Each row comes from the steps of one walk. Every step used is in the known rows, and no mark comes twice. Write the walk behind each row, first mark first.
Known rows
novoris -> nodadim -> vaku -> kigalo -> lofep: [ 10   7  21   8  -7  11  17  -5   3 -11  -7  -8   0 -17  -9 -31  11   2
  -8  -2  -7  -9 -16  -5  -2  -7  12]
keza -> vaku -> nodadim: [ -5   3  15   5   6  -4  10  10   1  -1 -11   1  -3  -8  -6 -27   0  -6
  -3   1   4 -19 -12   3  -3  -3   7]
lofep -> nodadim -> novoris: [ -5   8  10   3 -11  -4  16   6  -4   4   0  -7  11  -4 -11 -26   2   8
   0   5   2 -10   7   6  -6   3  15]
keza -> vaku -> kigalo -> nodadim -> novoris -> lofep: [ 10   5  11  -6  -4   2   4  15   0  10 -29  -2 -12  -8  -9 -21   8   1
 -10   6   8 -14 -15  11  -5  -9  10]
novoris -> nodadim: [ -7   2  13   7  -2   5  14   4   2   2  -7   6   2  -5 -10 -22   3  -4
  -3   1 -10 -17  -4  -2  -9  -4  13]
nodadim -> novoris -> vaku: [  1   1   5   9 -15 -11   0  11  -5   5 -15   1   5  -4 -10 -25   2   1
  -7   6  10 -11  -7   3  -3   0   9]
keza -> vaku -> kigalo -> nodadim: [  5   5  10  -2  -7   1  12   3   4   2 -17  -2 -13 -12  -6 -18   6   0
  -4   1   3 -13 -15   3  -5  -5  14]
kigalo -> novoris -> lofep -> nodadim -> vaku: [  4  10  15   4 -10  -4  14   4  -1   1  -6  -4  25 -11  -7 -30  10  -5
  -9   4  -6 -11 -23   7   0   6  10]
nodadim -> vaku -> kigalo -> lofep -> novoris: [ 14   1  13   7 -10   4  20  -5   0 -13 -12 -25  11 -12  -4 -30   6   6
 -14   2  10  -4 -11  -1   1  -9  11]
novoris -> vaku -> nodadim: [  2  -4   8   9  -4 -10   8  10  -6  -6 -12   5   0 -10  -3 -27  -1 -12
  -6  -3   3 -12 -12  -4  -5   0   3]
lofep -> nodadim -> novoris -> vaku -> kigalo: [  7   0   6   0 -20  -6  12   1  -3  -5 -11  -5   8  -9  -4 -30   4   1
  -5  -1   6  -7  -8   7 -13   1  10]
kigalo -> novoris: [ -1   1  11   0  -3  -6  12   3   1   8  -9  -5   7 -11 -11 -16   4  -1
  -5   4  -2  -8 -14   2   2   8  11]
nodadim -> vaku: [ -1   8  15  16 -11  -5  13   3   0  -5  -3  -2  12 -10  -7 -28   1   1
  -7   2   2 -10  -8  -3   5  -1  14]
kigalo -> lofep -> vaku -> nodadim -> novoris: [  6   4  13   4   5  -7   5  12  -4   4  -7 -13  -7 -13  -6 -23  -5   9
  -3  -6  11  -4  -4  -6   5   5   7]
lofep -> vaku -> kigalo: [  4  -3  11   1  -8   0  14  -3   8  -5 -10  -7   6 -10   3 -20  -6  -2
  -5 -13   4  -3 -13  -6  -4   2  12]
nodadim -> vaku -> kigalo -> lofep: [ 12   7  20   7 -12   4  17  -4  -1 -12  -6 -15   7 -18  -6 -26   7   5
 -10  -2   3  -1 -15  -7   6  -5  10]
lofep -> novoris -> nodadim -> vaku: [ -1   3  10  17  -4   2  16   1   5  -6  -8  -4  11  -5  -8 -36   3  -1
  -8   6  -1 -21  -4   5  -6  -7  16]
keza -> vaku -> kigalo -> lofep -> novoris: [  6  -3  11  -4  -4   8  13  -1   5  -4 -20 -22   4  -6  -4 -25   8   2
 -12   4  13 -13 -17   3  -7 -13  10]
vaku -> kigalo -> novoris: [  8  -3  13  -5  -4   0  17  -5   5   2 -13  -9   4 -17  -8 -17   6  -2
  -7  -3  -2  -2 -17   4   0   6   9]
vaku -> nodadim: [ -1  -1  14   6   4  -4  17   9  -3  -3  -6  -1   0 -10  -6 -23  -4  -7
  -3  -3   1 -10  -2  -4   0   1   7]
lofep -> novoris: [ -2  -4   5   6  -4  -2  17   5   0   1 -12 -12  13   0  -7 -23  -1  -2
  -9   5   7 -13   1   1  -5  -6  12]
novoris -> nodadim -> vaku: [ -3   9  16  17  -7   2  13   2   4  -4  -3   5   6  -9  -9 -32   5  -1
  -4   2  -9 -18  -9  -1  -3  -3  15]
keza -> vaku -> nodadim -> novoris -> lofep -> kigalo: [  6   4  14   2   4   1   7  16   2   3 -23   0  -1  -3 -12 -27  -4  -3
   0   5  14 -22 -13  18  -4  -9   5]
nodadim -> vaku -> kigalo -> novoris: [ 12   4  16   5 -10  -4  16  -7   6  -6 -10  -9   7 -21  -7 -26   8   1
  -9  -2  -1  -3 -22   5   6   7  11]
lofep -> vaku -> nodadim: [  0  -1  11   7   4  -7  13   7   2  -3  -6  -2   1 -11   0 -23 -11  -5
  -1 -11   4  -9  -7  -7  -1   5   8]
kigalo -> nodadim -> novoris -> vaku: [  6   6   0   9 -15 -14   1  14  -9  10 -16   3 -11  -7 -12 -21   2   4
  -5   8   9 -11  -4   1  -3   2  12]
nodadim -> vaku -> kigalo: [  7   4  17  11 -12   0  18  -4   4 -12  -7  -7   9 -15  -4 -29   3   0
  -8  -3   2  -5 -11  -1   3  -3  12]

Write each row's walk
[ 13   0   7  -3  -6   1  11   8   2   4 -20  -2  -2  -9   2 -15  -4  -7
  -9 -11   1  -5 -16  -7  -6  -2   9]  novoris -> lofep -> vaku -> kigalo -> nodadim
[ -6  -4   7   7   0   5  17   3   3   2 -12  -4   7   0  -9 -26   2  -3
  -7   5  -2 -20   0   4 -12  -8  13]  lofep -> novoris -> nodadim
[ 15   3   9  -4  -5   1  11  13  -5   9 -24  -4  -8 -11 -11 -17   5   2
 -11   2   5  -5  -5   5  -2  -5   9]  vaku -> kigalo -> nodadim -> novoris -> lofep
[  7   7   4   2  -5  -7   1  19  -4  16 -19  -1  -4  -4  -7 -16  -4   5
  -6  -1   8 -10  -6  -1  -1   2  11]  kigalo -> nodadim -> novoris -> lofep -> vaku
[  0   9  16   9 -13   0  16   7  -3  -7  -4  -1  27  -5  -4 -32   4  -5
  -9   0  -4 -14 -13   2  -5  -4  12]  novoris -> lofep -> nodadim -> vaku
[  0   5  12   4  -7  -2   6   5   0   4  -5 -11   7  -6  -2 -17  -2   5
  -5  -7   4  -6 -12 -15   1   1  11]  kigalo -> lofep -> vaku
[  5  10  12  13  -8   2  19  -7  10  -2  -5   1   3 -14 -15 -29   3   3
   3   5  -6 -19 -20  11   1   4  16]  lofep -> kigalo -> novoris -> nodadim -> vaku
[  4   1  16 -14  -5   4  12   2   7   2 -19  -5  15 -10  -4 -26  12  -9
  -9   0  -5 -14 -32  15 -11   0   7]  keza -> vaku -> kigalo -> novoris -> lofep -> nodadim
[ 13   6   5   0  -9  -6  10   3   3   7 -15  -7 -15 -14  -4 -17  -4  11
  -2  -6  10  -2  -3   0  -1   5  16]  lofep -> vaku -> kigalo -> nodadim -> novoris
[  0   1  16   0  10  -3   0  22  -2   7 -23   2  -1  -5  -9 -29   3  -6
  -9   4   9 -19 -13  11  -2  -7   2]  keza -> vaku -> nodadim -> novoris -> lofep
[  1   2  13   1  -4  -1   4  17  -5  11 -18  -1  10  -1 -12 -21   2   0
 -11   5   5 -10  -3   4  -1  -5   7]  nodadim -> novoris -> lofep
[  9   2   9  -1  -9   0  20   1  -1   0 -13  -5 -11 -14  -7 -15   3   0
  -4  -2  -1  -4  -5  -3  -3  -2  14]  vaku -> kigalo -> nodadim
[ -3  10  14  -1 -12   3  18   2  -7  -2   2 -12  13  -6  -7 -21   6   4
  -2   1  -3  -8  -3  -8  -7  -3  13]  kigalo -> lofep -> nodadim
[  1   9  15  12  -3  -2  11  -2   7   2  -6   3   5 -15 -12 -30  10   0
  -5   5 -11 -16 -19   5   1   7  15]  kigalo -> novoris -> nodadim -> vaku
[ -3   4  14   5   7  -6   5  14   0   5 -14  -1  -8  -9 -10 -28   1   2
  -3   6  11 -17  -5  10   0  -1   8]  keza -> vaku -> nodadim -> novoris
[  7  -2  12  12  -5   8  22  -7   8 -12 -12  -8   7 -10  -5 -36   5  -2
 -10   1  -1 -15  -9   7  -9  -9  14]  lofep -> novoris -> nodadim -> vaku -> kigalo
[  2   2  13   6   5  -7  12  12  -5   3  -9  -4  -6 -12 -12 -25  -2   2
  -3   1   7  -8   5   4   3   2   7]  vaku -> nodadim -> novoris
[  7  -6   9   4 -16  -4  10   1   0  -7 -17   0   6 -10  -1 -23   2  -9
  -9  -5   3  -7 -17  -3  -8  -3   7]  novoris -> vaku -> kigalo
[  9   2  11  -3 -21   1  15  -2  -5 -11  -8 -11  11 -11  -2 -26   8  -4
  -6  -5   0  -5 -18  -5 -13  -4   8]  novoris -> vaku -> kigalo -> lofep -> nodadim
[  4 -10   2   9  -2 -10  13  10  -4  -7 -18  -4   5  -5  -3 -31  -3 -12
  -9   2  11 -15  -8   1  -8  -4   5]  lofep -> novoris -> vaku -> nodadim
[  5  13   9  16 -12  -8  15   5  -3   0  -4  -1  -3 -12  -9 -24   3   5
  -4   5   1 -11  -5  -4   6  -1  18]  kigalo -> nodadim -> vaku
[  2  -3  14   3   7  -3   8  15   0   0 -14   1   8  -7   3 -23 -10 -13
  -8 -12   2 -10 -14  -6  -2   0   2]  novoris -> lofep -> vaku -> nodadim
[ -4   4  13  -1  -9   2  16  10  -5   0  -7  -1  23   0  -4 -23   2  -8
  -7  -1  -6 -13  -8   0 -11  -5   9]  novoris -> lofep -> nodadim
